What can hang from each mark
Q_792: Q_145 Q_658
Q_693: Q_533 Q_613
Q_377: Q_230 Q_613 Q_693
Q_230: Q_613
Q_145: Q_792
Q_613: Q_377 Q_533 Q_658 Q_926
Q_926: Q_613

Known rows, with every way that one mark hangs from another
Q_693[Q_613]: [-0.584 -0.313 -1.277  1.103  2.921  1.402  0.116 -0.698  2.742  0.475
 -0.510  2.042 -4.379 -0.612  2.371  1.701 -1.749 -1.149  4.575  3.299
 -0.042  2.215]
Q_377[Q_613[Q_533 Q_658 Q_926] Q_693]: [ 0.707 -0.594 -2.826 -0.013  1.288 -1.841  0.924 -1.115  0.944  2.286
 -2.382  1.746  0.293 -0.552  4.022 -0.315  3.030 -1.371  1.831 -1.222
 -1.219  1.692]
Q_230[Q_613[Q_377 Q_533 Q_926]]: [ 0.190 -0.248 -1.969  3.065  2.790  3.986  2.172 -1.104  1.414 -1.088
 -1.915  1.626 -3.808 -0.696  4.209  0.561  1.106 -1.257  1.795  1.184
 -1.479  2.038]
Q_377[Q_693[Q_533 Q_613]]: [-0.874 -0.298 -0.658 -0.691  2.949  0.722  0.126 -0.350  2.601  0.565
  0.012  2.451 -1.265 -0.229  2.084  1.798  0.009 -1.897  2.589  3.084
 -0.368  2.156]
Q_613[Q_377[Q_230 Q_693] Q_658 Q_926]: [-0.045 -0.853 -2.789  4.215  1.163  0.043  0.611 -1.301  0.541  0.878
 -1.006  1.441  0.036 -1.043  3.946 -0.373  0.949 -0.933  1.834 -0.913
 -0.833  1.326]
Q_145[Q_792[Q_658]]: [-0.245 -0.002  0.303  1.366  5.006  1.781  0.037 -0.356  2.616 -3.008
 -0.816  1.934 -4.056  0.284  2.597  1.190 -1.761 -1.459  1.308  2.451
 -0.215  2.337]
Q_377[Q_230 Q_613[Q_658] Q_693[Q_533]]: [ 0.125 -0.592 -1.775 -1.130  1.266 -2.480  0.578 -0.404  1.874  1.917
  0.526  1.883 -0.218 -0.616  2.365  0.629  3.892 -1.668  0.325  0.197
 -0.633  1.595]
Q_613[Q_533]: [ 0.873 -0.721 -1.934  1.558  2.670  1.439  0.301 -0.484  2.683 -0.044
 -1.249  2.212 -3.671 -0.575  2.812  1.689  2.383 -1.381  1.843  1.477
 -0.163  2.050]
Q_693[Q_533 Q_613[Q_658 Q_926]]: [-0.793  1.029 -0.345  0.650  1.587 -0.735  1.025 -0.947  2.315  1.611
 -2.095  2.102 -5.045 -0.780  3.052  0.196 -0.790 -1.768  2.597  1.394
 -1.011  2.260]
Q_230[Q_613[Q_377[Q_693] Q_658 Q_926]]: [-0.263 -0.161 -2.837  3.553  1.287  0.940  2.561 -1.441  1.009  0.283
 -1.388  1.555  0.121 -0.599  3.554 -0.376 -1.407 -1.283  2.154  0.689
 -1.903  1.788]
Q_613[Q_377[Q_230] Q_658]: [ 0.560 -0.350 -2.246  3.582  1.125  0.621  0.428 -0.805  2.037 -0.011
  0.175  1.707 -3.908 -1.156  2.741  0.431  2.096 -1.292  1.761 -0.034
 -0.651  1.947]
Q_926[Q_613[Q_377[Q_693[Q_533]] Q_658]]: [ 0.129 -0.013 -1.798  2.195  0.961  0.570  0.815 -0.619  3.237 -0.645
 -0.292  2.091 -0.675 -0.336  1.642  0.473  1.167 -1.902  0.020 -5.011
 -0.923  2.540]
Q_792[Q_145]: [-0.498 -0.457 -1.712  0.862  2.814  1.433  0.072 -0.712  2.422 -2.668
 -0.655  2.417 -3.870 -1.214  2.044  1.381 -1.413 -0.524  1.363  2.330
  0.278  1.506]
Q_693[Q_613[Q_377 Q_658 Q_926]]: [-0.392  0.564 -1.592  2.832  1.365  1.410  0.816 -1.185  1.388  0.678
 -1.761  1.843 -4.540 -0.966  3.454 -0.234 -2.204 -0.919  4.462  0.256
 -0.918  2.184]
Q_230[Q_613[Q_377 Q_533 Q_658 Q_926]]: [ 0.762  0.470 -2.078  3.567  1.078  1.656  2.731 -1.331  1.634 -0.273
 -2.241  1.510 -3.908 -0.888  4.185 -0.437  1.948 -1.036  1.718  0.275
 -2.033  2.048]
Q_693[Q_533 Q_613]: [-0.675  0.193 -0.163 -0.558  2.808  1.454  0.303 -0.414  3.117  0.180
 -0.307  2.436 -5.210 -0.503  1.923  1.787 -0.458 -1.982  2.621  3.314
 -0.388  2.475]
Q_926[Q_613[Q_377]]: [-0.377 -0.547 -2.054  3.630  2.449  3.725  0.660 -1.019  3.283 -1.987
 -0.386  2.007 -4.107 -0.438  2.337  1.300 -1.559 -1.441  2.224 -3.790
 -0.170  2.520]
Q_792[Q_145 Q_658]: [-0.452  0.318 -0.810  1.065  3.435  1.585 -0.200 -0.711  2.208 -5.098
 -0.665  2.500 -3.740 -0.889  2.073  1.027 -1.230 -0.883  1.494  2.149
  0.251  1.433]
Q_613[Q_377[Q_230] Q_658 Q_926]: [-0.095 -0.193 -2.377  4.289  1.398  0.597  0.807 -1.383  1.131  0.435
 -1.395  1.409 -3.924 -1.183  3.733 -0.387  0.360 -0.987  1.804 -0.867
 -0.738  1.729]
Q_377[Q_230 Q_613[Q_533] Q_693]: [ 0.637 -1.796 -2.745  0.147  2.614  0.034  0.290 -0.203  1.441  1.388
 -0.047  1.923  0.359 -0.474  3.407  1.444  6.108 -1.333  1.897  0.432
 -0.275  1.380]
Q_613[Q_658]: [ 0.321  0.025 -2.456  1.826  1.281 -0.957  0.739 -0.921  2.847  0.647
 -0.851  2.166 -3.790 -0.452  2.502  0.502 -0.716 -1.377  1.869  1.323
 -0.499  2.252]

Rows
[-0.603  0.317 -0.090  0.126  3.036  3.520 -0.001 -0.413  2.669 -1.114
  0.139  2.271 -5.161 -0.728  1.873  1.518 -0.372 -1.630  2.438  2.047
 -0.337  2.660]	Q_693[Q_533 Q_613[Q_377]]
[ 1.026 -0.532 -2.210  1.382  1.408 -1.761  0.885 -1.150  1.151  2.234
 -2.079  1.715 -3.604 -0.929  4.307 -0.215  5.084 -0.872  1.926 -1.194
 -1.101  1.410]	Q_377[Q_230 Q_613[Q_533 Q_658 Q_926]]
[-0.379 -0.070 -2.039  2.203  1.520 -1.255  0.801 -1.451  1.441  2.550
 -1.848  1.990 -0.630 -0.614  3.265 -0.087 -1.747 -1.073  4.490  1.426
 -0.693  1.579]	Q_377[Q_693[Q_613[Q_658 Q_926]]]
[ 0.657  0.302 -2.185  3.024  1.218 -0.536  2.872 -1.432  1.920  1.330
 -2.659  1.589 -3.793 -0.647  4.140 -0.372  2.113 -1.245  1.939  1.339
 -2.040  2.069]	Q_230[Q_613[Q_533 Q_658 Q_926]]
[-0.923 -0.795 -1.705  1.900  2.836  0.668  1.967 -0.901  1.305  0.728
 -0.731  1.787 -0.579 -0.664  3.880  0.572  1.234 -1.761  0.044  2.981
 -1.516  1.496]	Q_377[Q_230[Q_613[Q_926]] Q_693[Q_533]]
[ 0.827 -0.291 -2.812  3.064  1.400  0.683  0.664 -1.093  0.925  0.464
 -2.246  1.709 -0.042 -0.893  4.018 -0.408  2.558 -1.444  1.492 -1.738
 -1.200  1.742]	Q_613[Q_377[Q_693] Q_533 Q_658 Q_926]
[ 0.123 -1.347 -2.929  3.918  2.606  0.799  2.014 -0.815  1.039  1.125
 -1.444  1.580  0.102 -0.754  4.386  0.505  4.140 -1.126  1.946  1.976
 -1.389  1.288]	Q_377[Q_230[Q_613[Q_533 Q_926]] Q_693]
[-0.701 -0.882 -2.363  3.765  2.908  2.935  0.324 -1.092  0.988 -0.612
 -1.142  1.426 -3.791 -1.196  3.908  0.309 -0.345 -1.143  1.788  0.101
 -0.430  1.412]	Q_613[Q_377[Q_230] Q_926]
[-0.211 -1.556 -2.806  2.801  2.510  0.504  1.715 -0.788  1.929  0.564
  0.811  1.644  0.316 -0.389  3.067  1.496  1.567 -1.218  2.215  3.878
 -1.137  1.597]	Q_377[Q_230[Q_613] Q_693]
[ 1.420 -0.075 -2.317  3.452  1.072 -0.587  1.183 -0.781  3.861  0.649
 -1.687  2.032 -3.993 -0.532  2.543  0.404  3.669 -1.247  1.818 -4.229
 -0.859  2.293]	Q_926[Q_613[Q_533 Q_658]]
[-0.538  1.170 -0.277  1.231  1.356  1.422  0.879 -0.962  1.787  0.311
 -1.822  1.869 -5.270 -1.013  2.990  0.175 -0.813 -1.719  2.583  0.185
 -0.971  2.516]	Q_693[Q_533 Q_613[Q_377 Q_658 Q_926]]
[-0.334 -1.488 -2.842  3.164  2.624  2.370 -0.290 -0.440  1.584 -0.619
  0.839  1.821  0.188 -0.830  2.607  1.378  1.553 -1.199  1.862  0.874
 -0.236  1.527]	Q_613[Q_377[Q_230 Q_693]]
[ 1.544  0.258 -1.977  2.602  1.085  1.266  0.488 -0.481  2.446 -0.530
 -1.040  2.014 -3.742 -0.720  2.734  0.653  3.750 -1.365  1.512 -0.715
 -0.697  2.363]	Q_613[Q_377 Q_533 Q_658]
[ 0.187  0.466 -2.257  2.670  1.060  1.585  2.268 -1.033  2.431 -0.768
 -0.063  1.850 -3.691 -0.465  2.584  0.710 -0.467 -1.238  1.977  1.710
 -1.924  2.454]	Q_230[Q_613[Q_377 Q_658]]
[ 0.673  0.320 -1.365  2.514  1.524 -0.565  0.781 -1.066  1.864  2.091
 -2.917  1.991 -4.524 -0.815  3.786 -0.167  1.840 -1.053  4.332  0.480
 -1.095  2.101]	Q_693[Q_613[Q_533 Q_658 Q_926]]
[ 0.716 -1.703 -2.783  3.364  2.651  2.382 -0.026 -0.220  1.490 -0.469
  0.435  1.790  0.125 -0.817  3.260  1.280  5.513 -1.281  1.582  0.095
 -0.423  1.568]	Q_613[Q_377[Q_230 Q_693] Q_533]
[-0.311  0.171 -2.232 -0.010  1.356 -1.231  1.028 -1.625  1.372  1.460
 -2.259  1.635 -3.771 -0.630  3.636 -0.254 -1.722 -1.028  2.121 -0.200
 -0.682  1.871]	Q_377[Q_613[Q_658 Q_926]]
[ 1.465 -0.504 -2.403  5.142  1.242  0.886  1.128 -0.634  3.163 -0.208
 -0.476  1.756 -4.094 -0.840  2.897  0.203  6.055 -0.936  1.671 -5.767
 -0.856  2.060]	Q_926[Q_613[Q_377[Q_230] Q_533 Q_658]]
[ 0.316 -0.296 -2.336  3.341  0.966 -1.251  2.305 -0.951  2.538  1.206
  0.234  1.646 -3.654 -0.609  2.790  0.453  1.983 -1.092  2.189  3.029
 -1.439  2.033]	Q_377[Q_230[Q_613[Q_658]]]
[-0.535  0.464 -0.790  0.632  1.558 -1.280  0.861 -0.999  1.943  2.129
 -1.642  2.213 -1.265 -0.694  3.029  0.088 -0.479 -1.582  2.435  1.209
 -0.959  2.000]	Q_377[Q_693[Q_533 Q_613[Q_658 Q_926]]]
[ 0.574 -1.348 -2.708 -1.029  2.952  0.563  0.193 -0.111  1.669  0.718
 -0.557  2.094  0.327 -0.288  3.197  1.578  3.433 -1.389  1.875  0.549
 -0.352  1.575]	Q_377[Q_613[Q_533] Q_693]
[ 1.411 -0.614 -3.044  4.265  1.349  0.871  0.991 -0.801  3.046 -0.304
 -0.772  1.961 -0.234 -0.547  2.570  0.340  4.026 -1.116  1.707 -5.718
 -0.744  2.273]	Q_926[Q_613[Q_377[Q_693] Q_533 Q_658]]
[ 0.662 -0.849 -2.572  2.357  2.649  3.376  2.064 -0.371  2.018 -1.165
 -0.101  1.838 -0.053 -0.417  3.113  1.398  3.160 -1.548  1.840  1.709
 -1.370  2.102]	Q_230[Q_613[Q_377[Q_693] Q_533]]
[ 1.484  0.037 -2.270  4.179  0.882  1.388  0.984 -0.908  3.366 -0.709
 -1.295  2.012 -4.145 -0.643  2.465  0.267  3.517 -1.129  1.755 -5.610
 -0.726  2.544]	Q_926[Q_613[Q_377 Q_533 Q_658]]
[ 0.929 -0.251 -2.278  4.401  1.387  0.761  0.648 -1.017  1.073  0.502
 -1.902  1.642 -3.781 -1.305  4.080 -0.565  4.619 -1.144  1.348 -1.635
 -1.059  1.612]	Q_613[Q_377[Q_230] Q_533 Q_658 Q_926]
[ 0.379 -0.461 -2.842  2.332  1.169  0.424  0.450 -0.733  1.785 -0.136
 -0.096  1.904  0.202 -0.731  2.437  0.648 -0.079 -1.350  1.816 -0.044
 -0.445  2.084]	Q_613[Q_377[Q_693] Q_658]
[-1.224  0.388 -0.104  0.227  3.068  1.569  0.521 -0.963  2.073  0.567
 -2.050  2.080 -5.136 -0.682  3.232  0.985 -1.852 -1.840  2.725  2.164
 -0.662  2.139]	Q_693[Q_533 Q_613[Q_926]]
[ 0.137 -0.790 -2.783  3.204  2.720  3.393  1.939 -1.047  0.991 -0.711
 -1.819  1.644  0.000 -0.533  4.149  0.544  1.493 -1.288  1.758  0.969
 -1.551  1.861]	Q_230[Q_613[Q_377[Q_693] Q_533 Q_926]]
[-0.594 -1.075 -1.515  1.293  2.761  2.062  0.041  0.070  1.893 -0.834
  0.873  1.903 -0.436 -0.800  2.466  1.533  2.587 -1.683 -0.311  0.897
 -0.418  1.874]	Q_613[Q_377[Q_230 Q_693[Q_533]]]
